Each row comes from the steps of one walk. Every step used is in the known rows, and no mark comes twice. Write the walk behind each row, first mark first.
Known rows:
doder > nunun > furuz > seke: [.03,-.06,.12,-.09,.05,-.06,-.04,.11,.16,-.24,-.03,-.05,-.14,-.21,.12,-.11,.15,-.09,-.25,.00,-.44,.29,-.14,-.13,.14]
pomenos > pafi > dokiv > nunun > furuz > gufab: [.20,-.11,.07,-.20,.05,-.05,.21,-.03,.21,-.44,-.01,.18,-.10,.50,.07,-.22,.03,.18,-.27,.03,-.02,-.04,.14,.00,-.08]
kikas > seke: [.05,.04,.11,.07,-.07,-.12,-.08,.35,-.31,.23,.03,-.35,.21,.01,.15,-.08,-.10,-.27,.13,-.04,.12,-.21,-.06,-.10,-.37]
furuz > gufab: [.18,-.06,.12,.01,.02,-.01,-.04,.22,.05,-.34,-.11,-.05,-.05,.33,-.16,.14,-.02,.09,-.33,-.16,.11,-.14,-.13,-.23,.10]
doder > nunun > furuz > seke > kikas: [.10,-.15,.06,.00,-.07,.15,-.02,-.04,.12,-.13,.01,.02,.04,-.37,.01,.09,.22,.18,-.04,-.13,-.13,.13,-.30,-.02,.17]
seke > furuz: [-.03,.23,.00,.29,-.10,-.09,.02,.23,-.04,.07,-.04,.08,.27,.11,-.11,.26,.00,-.10,.08,-.41,-.02,-.26,-.20,.01,-.05]
pomenos > pafi > dokiv: [.41,-.03,-.08,.16,-.02,-.01,.11,-.04,-.09,.19,.22,.08,.10,-.08,.36,-.44,-.03,-.06,-.29,-.11,.36,-.13,.15,.47,-.29]
kikas > nunun > furuz > seke: [-.04,-.12,.05,-.22,.00,.05,-.11,.12,.09,-.20,-.11,.00,-.13,-.24,-.05,-.01,.19,-.02,-.27,.03,-.31,.25,-.09,-.13,.05]
kikas > seke > furuz > nunun > dokiv: [-.20,.36,-.02,-.10,-.03,-.14,-.02,.03,-.01,.11,-.14,.00,.07,-.01,.00,-.08,-.03,-.16,.54,.06,-.20,-.04,.02,.11,.10]
seke > kikas > nunun: [-.05,-.28,-.20,-.06,-.24,.26,-.10,-.01,-.05,.03,-.06,.03,.12,-.25,-.23,.39,.20,.10,.07,.05,.25,-.07,-.36,-.17,.10]
furuz > seke > kikas > nunun > pomenos > pafi: [.02,-.06,.12,.02,.10,.14,.05,-.18,.01,.24,.09,.00,-.25,-.29,-.06,-.07,.05,.21,-.24,-.02,.21,.21,-.03,.23,-.18]
doder > nunun > dokiv > pafi: [-.17,-.04,.01,.06,.04,-.21,.05,-.06,.09,-.05,.09,.08,.18,-.20,.29,-.21,.00,-.08,.43,.13,-.25,-.06,.14,.05,.00]
furuz > gufab > kikas: [.05,.04,-.14,.15,.10,.03,-.28,-.01,-.05,-.36,-.01,-.05,-.05,.16,-.26,.28,-.12,-.03,-.31,-.08,-.08,-.24,-.19,-.12,.20]
gufab > kikas > seke > furuz > nunun > doder: [-.12,.20,-.37,.10,.01,-.04,.03,-.11,.04,.13,-.03,-.07,-.05,.36,-.18,.04,-.18,-.13,.47,-.06,-.10,-.19,.14,-.09,.02]
pafi > dokiv: [.39,-.06,-.07,.12,-.09,-.04,.07,.12,-.11,.09,.09,.02,.25,.03,.27,-.24,-.07,-.12,-.19,-.07,.26,-.14,.12,.18,-.08]
doder > nunun > pomenos > pafi > dokiv: [.41,-.02,.01,.17,.02,-.07,.22,-.14,.00,.22,.20,.02,.01,-.05,.36,-.44,-.10,-.05,-.27,.03,.29,.10,.20,.35,-.17]
seke > kikas > nunun > dokiv: [-.30,.07,-.12,-.15,-.07,.08,-.26,-.06,.00,-.01,-.10,.01,.04,-.41,.05,.09,.09,.05,.27,.20,.02,.05,-.19,.00,.11]
gufab > furuz: [.11,.19,.27,.06,-.16,-.06,-.11,.15,.13,.07,-.10,.02,.09,.25,-.07,.21,.07,-.12,-.38,-.25,.03,-.19,-.27,-.15,.20]
pomenos > pafi: [.08,.03,.05,.21,.08,.08,.01,.01,-.14,.19,.23,.04,-.15,-.11,.13,-.15,.05,.06,-.23,-.26,.18,-.13,-.05,.33,-.34]
furuz > seke > kikas > nunun > dokiv: [-.29,.06,-.10,-.20,-.03,.08,-.31,-.09,.04,-.05,-.15,-.02,.00,-.51,.03,.04,.13,.04,.20,.21,-.02,.13,-.20,.04,.18]
pafi > dokiv > nunun > pomenos: [.08,.02,.15,-.03,.11,-.12,.29,-.08,-.06,.15,.00,-.03,.06,.29,.10,-.06,-.19,.11,.03,.20,.10,.14,.37,.06,.02]
furuz > seke: [.08,-.04,.11,.02,.05,.02,-.21,.17,-.02,-.05,-.08,-.15,-.05,-.26,-.05,.01,.09,-.09,-.33,-.15,-.10,.06,-.14,.03,.11]
doder > nunun: [.09,-.11,-.04,.21,-.10,-.07,.02,.06,.05,-.07,.10,-.14,.03,-.05,.14,.08,.02,-.21,.01,.02,-.11,.04,-.32,-.24,.24]
kikas > nunun > furuz: [-.14,-.09,-.01,-.20,-.09,.05,.08,.18,-.01,-.19,.02,.16,-.05,.09,.02,.11,.15,.04,-.02,.04,-.28,.13,.00,-.31,-.14]
gufab > furuz > seke > kikas > nunun: [-.02,-.26,-.10,-.16,-.28,.24,-.21,-.08,.11,.00,-.17,-.01,.08,-.34,-.30,.35,.26,.04,-.14,.06,.19,.01,-.45,-.15,.26]
pomenos > nunun > furuz > gufab > kikas > seke: [.00,.03,-.01,-.01,-.03,-.04,-.17,.14,-.18,-.14,.00,-.18,.04,.22,-.05,-.08,-.15,-.29,.03,.03,.06,-.16,-.06,-.14,-.20]

Which walk is each row?
[.15,-.05,.16,.03,-.14,.18,-.16,-.05,.14,.02,-.10,-.01,.12,-.31,-.14,.20,.21,.14,-.23,-.25,.10,-.06,-.39,.06,.27]
gufab > furuz > seke > kikas
[.00,.04,.17,.08,.21,.00,.19,-.17,-.08,.25,.18,.02,-.22,.07,.11,-.17,-.07,.18,-.11,-.03,.15,.06,.20,.33,-.28]
dokiv > nunun > pomenos > pafi
[-.19,.02,.07,.03,.08,-.16,.03,.03,-.02,.00,.07,.11,.20,-.15,.23,-.20,.00,.00,.37,.02,-.17,-.15,.25,.13,-.14]
nunun > dokiv > pafi
[.13,-.13,.05,.07,-.06,.21,-.13,-.01,-.01,.01,-.04,-.04,.12,-.41,-.11,.17,.17,.18,-.09,-.23,.10,-.03,-.31,.10,.15]
furuz > seke > kikas
[-.03,-.03,-.36,.03,.10,-.06,.06,-.18,.04,.05,.06,-.04,.02,.34,.25,-.22,-.17,.01,.24,.13,.16,-.17,.35,.10,-.08]
pafi > dokiv > nunun > doder
[-.07,-.10,-.04,-.20,.03,.06,-.19,.05,.08,-.24,-.09,-.01,-.13,-.26,-.10,.04,.15,-.04,-.29,.07,-.37,.23,-.10,-.11,.08]
gufab > kikas > nunun > furuz > seke
[.39,-.11,-.06,.07,-.04,.06,.18,-.19,-.02,.25,.15,.08,.05,-.15,.22,-.34,-.03,.07,-.22,.05,.43,.06,.17,.38,-.20]
seke > kikas > nunun > pomenos > pafi > dokiv
[-.10,-.13,-.35,-.03,-.15,.09,-.27,-.07,.01,-.26,-.15,.01,.04,.03,-.42,.44,.02,-.09,-.12,.12,.06,-.15,-.34,-.24,.20]
seke > furuz > gufab > kikas > nunun
[.40,.01,.04,.15,.06,-.04,.20,-.07,-.07,.26,.18,.05,.02,-.03,.32,-.45,-.11,.02,-.30,-.04,.35,.04,.28,.42,-.27]
nunun > pomenos > pafi > dokiv
[.09,.16,-.14,.04,-.19,-.04,.15,.03,-.08,.15,-.08,.01,.16,.28,-.37,.19,-.03,-.24,.45,-.10,-.11,-.25,-.08,-.01,.13]
gufab > kikas > seke > furuz > nunun
[.02,.06,.24,.15,.09,-.13,.18,.05,.02,.10,.04,-.15,-.10,.07,.05,.12,-.16,-.01,-.05,.08,-.15,.34,.01,-.31,.19]
doder > nunun > pomenos
[-.22,-.04,.07,.03,.02,-.04,.04,-.05,.01,-.03,.08,.28,.10,-.05,.16,-.27,.02,-.06,.41,-.03,.02,-.09,.26,.16,-.05]
pomenos > nunun > dokiv > pafi
[.05,-.14,.05,-.09,-.05,.18,.00,-.08,.07,-.13,-.02,.06,.09,-.26,-.02,.09,.23,.26,.02,-.10,-.07,.03,-.17,.10,.10]
dokiv > nunun > furuz > seke > kikas
[-.24,-.05,-.36,.01,.02,.08,-.13,-.01,.03,.04,-.02,-.09,-.13,.10,-.03,.09,-.06,-.02,.13,.07,.10,-.03,.04,-.27,-.05]
kikas > nunun > doder
[-.27,.11,-.03,-.23,-.09,.05,-.34,-.12,.14,-.03,-.20,.01,.01,-.43,.00,.06,.15,.02,.11,.20,-.01,.12,-.28,.01,.25]
gufab > furuz > seke > kikas > nunun > dokiv
[-.09,.18,-.29,.08,-.02,-.05,.13,-.02,.06,.17,-.05,-.07,-.05,.37,-.13,.00,-.13,-.12,.48,-.10,-.04,-.15,.18,-.11,-.03]
kikas > seke > furuz > nunun > doder
[-.10,-.01,.04,-.06,.08,.01,-.03,-.04,-.01,-.04,-.10,-.07,-.15,.12,-.33,.34,-.15,.08,-.16,.22,-.02,.24,.03,-.32,.16]
furuz > gufab > kikas > nunun > pomenos
[-.13,.00,.01,-.07,.02,-.13,.15,-.06,.02,.03,.03,.18,.15,-.03,.08,-.18,.02,.01,.54,.08,-.23,-.13,.30,.12,.00]
furuz > nunun > dokiv > pafi
[-.10,-.02,.15,-.04,-.04,.18,.17,.17,-.02,-.20,.12,.37,-.19,.31,.07,-.13,.11,-.05,-.02,-.24,-.08,.15,.12,-.13,-.08]
pomenos > nunun > furuz
[-.09,.04,.23,-.02,.13,-.09,.22,-.02,-.08,.13,-.02,-.06,-.03,.29,-.02,.13,-.16,.15,.09,.13,-.02,.14,.28,-.06,.03]
dokiv > nunun > pomenos
[.06,.11,.22,.18,.20,.02,.13,-.04,-.09,.28,.20,.00,-.26,-.05,.09,-.15,-.07,.15,-.24,-.16,.13,.11,.13,.26,-.31]
nunun > pomenos > pafi
[.08,.11,.23,-.03,.07,.00,.32,.04,-.06,.20,-.04,-.01,-.16,.29,-.25,.18,-.13,.10,.13,.03,-.13,.24,.26,-.17,.19]
furuz > nunun > pomenos
[-.21,.01,-.28,.04,.13,-.03,.00,-.11,.02,.03,.05,-.07,-.07,.35,.13,-.03,-.14,.06,.30,.05,.05,-.17,.25,-.03,-.08]
dokiv > nunun > doder
[-.33,.14,-.21,-.16,.03,-.02,-.39,-.09,.01,-.23,-.15,-.02,-.07,-.22,-.05,.09,-.02,-.06,.11,.28,-.11,.04,-.15,-.06,.19]
furuz > gufab > kikas > nunun > dokiv
[.21,-.16,-.15,-.02,-.03,-.04,.18,-.23,-.07,.08,.14,.08,.15,.19,.28,-.30,-.02,.00,.06,.15,.31,-.24,.21,.47,-.17]
pomenos > pafi > dokiv > nunun
[-.12,.07,.03,.00,.04,-.02,-.01,-.04,.03,-.04,-.14,-.04,-.09,.14,-.37,.37,-.16,.06,-.11,.13,-.04,.19,.00,-.30,.17]
seke > furuz > gufab > kikas > nunun > pomenos
[-.18,.12,-.06,-.02,-.01,-.21,.07,-.11,.01,.05,.01,.11,.25,-.04,.03,-.15,-.05,-.13,.65,.11,-.25,-.24,.25,.16,-.06]
gufab > kikas > seke > furuz > nunun > dokiv > pafi
[.12,-.01,.17,-.11,.04,-.04,.10,.24,.14,-.48,-.08,.09,-.13,.42,-.07,.03,.04,.15,-.31,-.14,-.17,.01,.01,-.32,-.01]
nunun > furuz > gufab
[-.03,-.07,.12,-.21,.08,-.03,-.02,.06,.09,-.21,-.06,.01,-.08,-.06,.06,-.11,.14,.03,-.16,.02,-.35,.16,.04,.03,.03]
dokiv > nunun > furuz > seke
[.05,.06,-.05,.05,.00,-.11,-.23,.18,-.24,-.05,-.02,-.35,.13,.12,-.05,.03,-.19,-.29,-.01,.05,.07,-.28,-.14,-.13,-.21]
furuz > gufab > kikas > seke
[-.01,-.01,.11,.07,.11,.07,.10,-.10,-.06,.27,.14,.03,-.26,-.12,.00,-.08,-.02,.14,-.22,-.02,.19,.16,.06,.17,-.26]
kikas > nunun > pomenos > pafi
[-.10,-.02,.15,-.05,.04,.02,.09,.08,-.07,.15,-.07,-.08,-.10,.04,-.18,.27,-.09,.07,-.07,.14,.02,.28,.08,-.29,.05]
kikas > nunun > pomenos
